Each row was made from one walk, in order. Every step used is in the known rows, and no mark comes twice. Write each row's walk.
In the rows, zero is written as 128.
Known rows:
r-m-p: [107 161 134  92 125 171 147 112  77 134 174 120 102 108 135 166  95 198
 146 150 124 129 123 128 118 138 124  85 159 149  98 121 142 168 170 119
 149  78 115 141 125 149  83 128 151  91]
e-x-p: [127 151 108 130 116 106 183  88 171 165 175 142 129 123 136 131 117 176
 134 114  99 119  95 112 104 135  88 109 146 135  98  82  84 153 161 154
 132 108 117 105 138 134 156 139 122  87]
m-p: [ 93 158 111  89 133 162 141  98  75 113 152 137 116 135 155 159 102 171
 133 128 125 130 138 116 126 138 105  98 134 158  86 107 122 141 132 138
 136 101 116 134 158 136 123 120 138  85]
h-j: [111 137 112 127 165 155 128 125 122 147 133 133 148 120 129 132  79 133
 162 120 104 131 118 103 132 130  94  98 148 150 109 120 109 132 159 139
 117 127 147 112 168 118 130 146 101  57]
m-r-t-v-x: [118 223 137  84 160 175 133 102 168 143 102 121 153 151  83  97 110 129
 183 155  83 131 185 105 182  95 163  88 124 138  99  98 119  91 117 131
 138  69 110 125 178 166 160 143 173  89]
h-j-p-m: [131 121 122 125 142 191 148 144  73  98 142  95 158 107 143 133 100 129
 160 124 107 124  56 136 138 147  92  72 168 150 106 115  89 129 136 102
 126 117 214  91 158 120 108 151  74  81]
p-m-r-t-v-x: [131 226 155  94 151 181 142  99 152 147 108 107 168 136 100  99 113 133
 204 151  89 119 146 129 192  97 179  85 152 145 105  88 123 107 106 101
 140  61 139 104 165 155 138 141 145  94]
t-r-m: [114 144 151 139 134 129 141 140 120 121 170 126 119  92 156 167  90 161
 165 109  99 111 139 100 113 136 123  86 158 149 131 135 146 191 135 117
 136  57  94 124 126 142  99 124 123 102]
m-h-j-p-x-g: [135  93  85 127 167 194 155 158  58  26 127 125 112 151 127 124 110 159
 131 121  92 158  81  85 160  92  83  71 123  97 148 132 119 118  93 164
 218 114 191  82 169 124 134 120  77  67]
g-x-p-m: [139 144 126  98 144 138 177 116 129 159 148 120 159  89 155 105 116 165
 163 118  99  96  84 108 145 138 109 116 158 147 113  84  92 157 147  92
 106 107 158  96 141 114 122 143 112  75]
v-x-p-m-h: [149 123 121 135 109 154 197 121 143 168 147 146 165 112 116 102 105 169
 177 107  93  88  87  75 154  88 137 112 150 138 121  94 100 157 106 100
 163  72 165  75 170 117 139 133 102  85]
e-x-p-m: [139 147 127 132 107 117 192  91 155 171 176 127 142 110 144 136 120 173
 147 103 108 104  56 133 116 132 107 102 173 147 104  70  82 166 148 125
 135  91 144  81 123 128 131 142  98  90]
v-x-e: [135 127 125 155 168 120 147  88 141 168 122 128 166 158 111 115 114 140
 159 146 138 103 121  73 143 107 117 110 134 124 116 110 113  87 142 107
 117  78  98 133 171 152 143  95 154  56]
m-h-j-p-x-e: [120  64  77 170 158 157 180 158  87 100 140 108 124 179 134 126 111 137
 162 148 118 137  65  83 152  97  89  92 118 101 124 144 107  44 123 131
 193  94 191 108 176 131 153 100 108  42]
x-p-m-r: [122 163 126 112 108 174 206 118 118 178 151 136 156  82 148 156 107 180
 162 111  90 117 120 131 137 123 141  91 173 154  96  87 126 158 168  97
 161 107 155 108 134 137 114 165 140  91]
t-r-m-h-j: [106 121 126 165 142 170 141 179 134 115 174 146 121 103 141 164  70 148
 204 101  68 113 110  81 125 109 116  81 165 138 141 160 143 180 123 118
 161  69 134  89 138 118 108 122  95  78]
x-p-m-h-j: [118 106 104 142 127 169 187 145 138 165 157 150 155 103 137 126  81 166
 186  94  81 110  68 119 134  93 119  92 178 146 119 115  92 153 141 114
 165 103 200  45 165 101 127 150  65  64]
x-v: [115 105 114 117 176 142 169 100  97 125 116 150 123 123 128 135 106 141
 115 119  98 124 141 150 138 128 110 100 152 144 109  86 127 147 119 127
 157 105  93  91 162 133 146 129 108 100]
g-x: [126 155 125  98 170 141 145 108 117 132 133 123 146 120 151  99 118 123
 158 123 107 109 119  84 149 137  94 125 126 142 114 104 120 117 117 128
  91 120 120 148 147 117 132 127 146  70]
j-p: [128 125 122 111 139 157 160 117  81  90 135 120 136 123 141 114 114 129
 124 111 111 126 113 132 137 149  81  86 133 148  98 116 104 110 117 134
 136 108 147 130 165 139 139 140 139  98]
j-p-m: [136 125 135 119 134 168 171 117  61  91 146 102 151 101 156 120 129 130
 146 114 118 113  70 147 141 146  97  79 154 156 108 105 109 122 104 107
 138  97 177 111 152 133 116 142 109 108]
e-x: [125 165 120 128 143 117 156  86 147 137 163 137 130 138 133 134 118 136
 143 120 121 111  89 107 122 128  84 106 136 142 103  90 108 128 123 158
 120 107 103 134 133 130 148 122 131  79]
t-r-m-p-x: [ 94 148 127 110  99 148 136 152  63  86 185 105  66 133 164 191 106 206
 143 150 114 138 135  66 134 145 132  98 119 139 112 128 145 186 131 122
 176  47 117 137 119 161 102  96 119  83]
e-x-g: [145 169 113 125 171 128 150  80 128 100 150 154 126 131 132 142 121 160
 124  96 113 127 101 113 120 117  80  84 158 125 132  86 131 160 134 172
 155 111  91 104 131 136 137 118 112  83]
j-h: [101 112 128  95 151 131 189 107  95 126 148 159 118 135 171 113  91 157
 157 104 127 119 131 133 135 110 129 108 119 147 123 113 147  95 113 133
 132 125 126 110 138 127 130 120 140  69]
t-r-m-h: [114 120 145 154 126 139 161 158 123 111 173 154 118 108 154 152  88 158
 184  90  80 105 133  90 122 104 128  95 153 139 138 154 161 191  95 118
 176  46 102 115 130 126 116 111 119 100]
t-r-m-h-j-p: [118 116 128 159 129 192 157 193 108  61 168 120 125 107 133 154  82 146
 185  99  62 121  84  90 128 119  98  63 160 128 128 163 121 161 109 103
 171  66 175  93 144 128 114 121  88  95]
r-t: [102 171 149  80 150 136 130  89 135 137 140 126 119 128 134  90 113 111
 159 119 105 122 152 123 127 118 105  93 143 163 117 123 121  88 125 157
 133  95 125 127 169 142 127 137 123  54]
h-j-p: [115 123 109 123 155 180 144 140  99  94 139 112 141 124 128 120  92 128
 143 122  95 137  97 120 135 149  69  74 145 143 101 122  84 112 144 128
 120 131 184 113 171 126 132 148 105  76]

Which walk is each row?
[130 123 127 112 117 137 184 108 115 168 156 128 144  89 150 127 108 176
 150 102 108 111  99 141 123 128 121  95 172 155 110  93 101 167 152 109
 138 102 156  77 148 127 121 155  99  88] -> x-p-m
[148 143 140 115 123 138 172 108 139 187 143 123 165 103 116 106 109 177
 157 117 104  92  94  88 146 118 136 112 154 141 110  77  87 173 143  92
 127  84 162  91 164 140 134 143 107  88] -> v-x-p-m
[135 124 113 108 171 139 137 111  72  87 124 132  99 138 140 133 117 170
 117 126 126 150 132  95 151 107 111  92 119 115 146 102 144 148 123 171
 190 110 118 110 149 138 128 122 112  73] -> p-x-g
[119 111 115 144 151 180 158 141 108 135 152 143 163 117 145 140  83 138
 193  94  99 109  71 121 147  97 115  87 170 150 124 126 124 137 105 120
 151 104 185  77 159  90 119 139  68  64] -> p-m-h-j
[124 213 131  74 135 153 160 101 195 172 110 128 144 134  78  91 104 163
 176 152  66 140 188 114 166  98 164  90 139 134  87  93  88 112 152 124
 144  73 124  97 189 164 169 155 169  92] -> m-r-t-v-x-p
[ 92 128 113 151 119 130 143 142  70 116 179 101  78 157 164 211 106 206
 153 175 140 130 121  72 120 131 138  89 136 119 112 138 153 148 162 103
 181  22  98 135 118 170 111  69 138  63] -> t-r-m-p-x-e
[ 95 212 149  73 142 178 158 105 138 141 135 136 124 125 121 118 117 117
 172 128  89 129 172 110 145 114 122  95 140 167 102 116 143  76 141 141
 151 108 119 152 153 144 118 150 164  65] -> m-r-t
[133 186 124 125  97 153 215 103 164 178 179 132 161 104 135 159 122 183
 154 120  97 111  76 124 128 129 125 102 171 147  94  64 111 155 166 106
 156 102 139 112 109 132 131 155 136  92] -> e-x-p-m-r
[ 92 123  89 125 139 128 150  98  64 126 149 110  94 180 162 167 116 187
 135 174 154 135 115  94 140 120 118 106 111 124 100 111 125  84 144 131
 168  81 114 144 150 156 140  85 142  52] -> m-p-x-e
[118  89  89 136 139 181 169 166  80  71 144 116 112 153 132 117 103 137
 146 130  95 140  76  75 167 109  84  93 105 115 121 134 100  78  86 149
 188 108 196 110 167 116 147 129  91  61] -> m-h-j-p-x
[138 138 100 118 145 120 151 102 161 167 115 132 151 135  96 102  94 184
 145 130  87 123 141 126 150 116 144  98 142 121  91  82  66 164 136 126
 122  72 111  73 187 152 176 138 135 111] -> t-v-x-p
[107 168 123  86 171 126 124  84 140 128 121 121 117 141 124  90  99 123
 170 119 107 137 165 169 145 108 133  79 148 146 102 119 105 102 107 162
 130  74 110  91 174 143 157 138 129  87] -> r-t-v
[132 127 104 127 147 173 178 153 149 152 148 136 173 102 144 113  95 160
 199 105  74  97  48  80 152 103 109 114 172 135 123 111  83 147 143  94
 127 108 202  63 144  86 126 140  77  49] -> g-x-p-m-h-j
[ 93 117 117 117 127 158 155 149  49  78 172 110  53 133 151 208 112 210
 116 167  99 139 140  99 137 141 140  94 137 130 111  97 150 205 131 110
 206  41 103  98 116 162 123  95  88 101] -> t-r-m-p-x-v
[117 104  98 137 149 191 164 154 102  85 138 135 144 131 126 115  89 120
 160 103  78 131  80 108 140 112  73  76 143 138 108 144  97  98 100 132
 159 116 188  99 177 112 141 138 102  80] -> m-h-j-p
[133 130 112 132 166 129 178  83 132 121 147 152 117 141 122 149 122 140
 112 124 107 118  94 143 129 129  91 102 156 129 105  64 110 141 124 147
 151 100  85  98 139 130 163 117  97 101] -> e-x-v
[126 215 162  75 107 180 177 104 170 186 143 119 160 107 102  95 123 157
 182 142  83 108 135  92 160 106 159  96 159 159 104  87 109 113 158  89
 150  82 168 115 152 153 117 156 133  64] -> v-x-p-m-r-t
[131 122 117  97 199 154 168 113 103 116 117 137 135 122 143 120 122 132
 131 132  88 111 126 111 157 133  97 122 145 138 116  79 124 131 116 109
 122 115 100 108 154 115 148 115 124  84] -> g-x-v
[119  92 103 117 170 136 167 111  75 117 121 123  91 142 135 137 118 157
 109 148 111 136 136 118 158 121 115 116 113 130 120  82 129 129 106 144
 186 101 109  93 157 137 155 127  99  84] -> p-x-v
[121 169 140 114 133 188 179 118  97 151 145 132 166  99 152 160 109 150
 174 116 109 116 120 128 153 120 140  92 158 162 105  96 152 137 134 106
 150 106 141 136 133 130 104 154 148  89] -> p-m-r
[138 119 112 146 124 171 175 143 151 177 142 142 174 113 104 108  88 164
 191 117  77  97  68  69 152  93 131 104 163 132 119 103  81 158 129  94
 153  91 200  54 180 109 130 144  68  68] -> v-x-p-m-h-j
[128 130 108 138 187 123 148 100 128 159 127 124 158 140 154 117 123 125
 169 136 132 105 107  85 137 126  96 120 143 128 120 120 123  72 149 108
  97  98  98 146 150 122 134  97 156  46] -> g-x-e
[122  88  89 156 161 143 152 139  85 110 133  83 124 165 137 129 113 144
 143 165 137 149  78  94 147 135  86  88 120 108 112 125  88  51 152 124
 153 103 183 120 167 146 145 108 115  44] -> h-j-p-x-e
[152 153 127 111 182 151 127  99 110 105 115 148 147 123 109 113 110 156
 135 121 109 121 143  70 153 106 111  94 139 125 142  97 136 161 123 139
 149 100 106 106 169 141 130 117 129  81] -> v-x-g
[114 197 126  74 127 161 177 104 156 164 128 119 145 102 120 117 106 165
 189 124  76 137 150 187 150 104 171  67 181 151  92  95 106 129 152 110
 164  70 158  69 155 151 140 173 134  98] -> x-p-m-r-t-v
[128 176 128  83 146 123 141  86 192 170 111 117 136 137  86  65 110 152
 162 142  87 129 168 129 155 106 145 101 145 132 101  95  61 126 142 140
 124  62 123  63 196 162 174 141 130  84] -> r-t-v-x-p
[124 164 126 120 134 227 169 155  81 100 143 101 171  99 138 156 104 134
 169 130  89 133  79 121 157 142 111  64 163 153  97 109 117 113 149  82
 147 128 210 125 144 131 101 161 113  87] -> h-j-p-m-r
[144 178 114 118 127 172 186 114 149 179 123 126 175 109 102 137 101 192
 172 139  83 119 135 126 172 113 182  84 156 128  86  67  96 174 144  83
 149  70 142  77 162 146 157 157 146 120] -> t-v-x-p-m-r
[137 106 127 131 125 181 194 136  60  79 147 125 158 113 154 108 122 127
 156  90 103 106  64 139 149 105 103  83 149 142 120 124 121 119  65 107
 173  82 185 100 162 116 126 131  94 106] -> j-p-m-h
[110 206 161  80 136 190 158 105 120 146 146 119 148 107 139 121 124 121
 187 128  98 117 133 131 152 111 145  86 165 178 110 112 155  91 134 117
 158  95 155 136 140 139 103 155 135  64] -> p-m-r-t
[119 122 123 147 147 175 148 157 128 157 163 142 131 105 115 138  75 159
 191 117  98 119  92 106 131 100 111  83 168 132 128 148 141 154 150 134
 169  96 148  98 140 116  97 144 110  67] -> r-m-h-j
[125 152 116  88 141 175 131 123  43  89 161 110  63 120 142 175 101 229
 120 162 129 156 127  98 134 122 124  74 136 113 128 112 167 185 164 157
 212  81 121 116 114 161  82 116 125  79] -> r-m-p-x-g
[108 146  93  83 149 166 135 105  35  57 136 127  78 148 150 164 118 205
 105 143 132 155 139  91 147 117 111  84 118 125 118 103 146 157 130 166
 197  96 123 120 151 152 122 108 105  72] -> m-p-x-g
[108 155 124 110 132 161 124 147  45  41 169 114  57 121 161 205 103 220
 127 144 110 152 144  70 127 129 131  73 138 118 139 123 168 226 141 141
 205  51 106 108 114 163  95  88  96  90] -> t-r-m-p-x-g
[131 116 120 142 139 195 160 166  99 112 169 118 131 102 114 127  86 150
 171 118  80 128  69 111 132 117  89  68 157 127 115 152 116 129 134 120
 177 103 185  98 146 122  97 141 116  80] -> r-m-h-j-p
[113 115 115  91 138 174 163 120  44 123 156 107  55 128 131 181 110 217
 111 180 115 145 124 129 141 130 136  95 131 125 106  86 148 163 152 126
 208  68 110 105 120 162 108 117 113  90] -> r-m-p-x-v
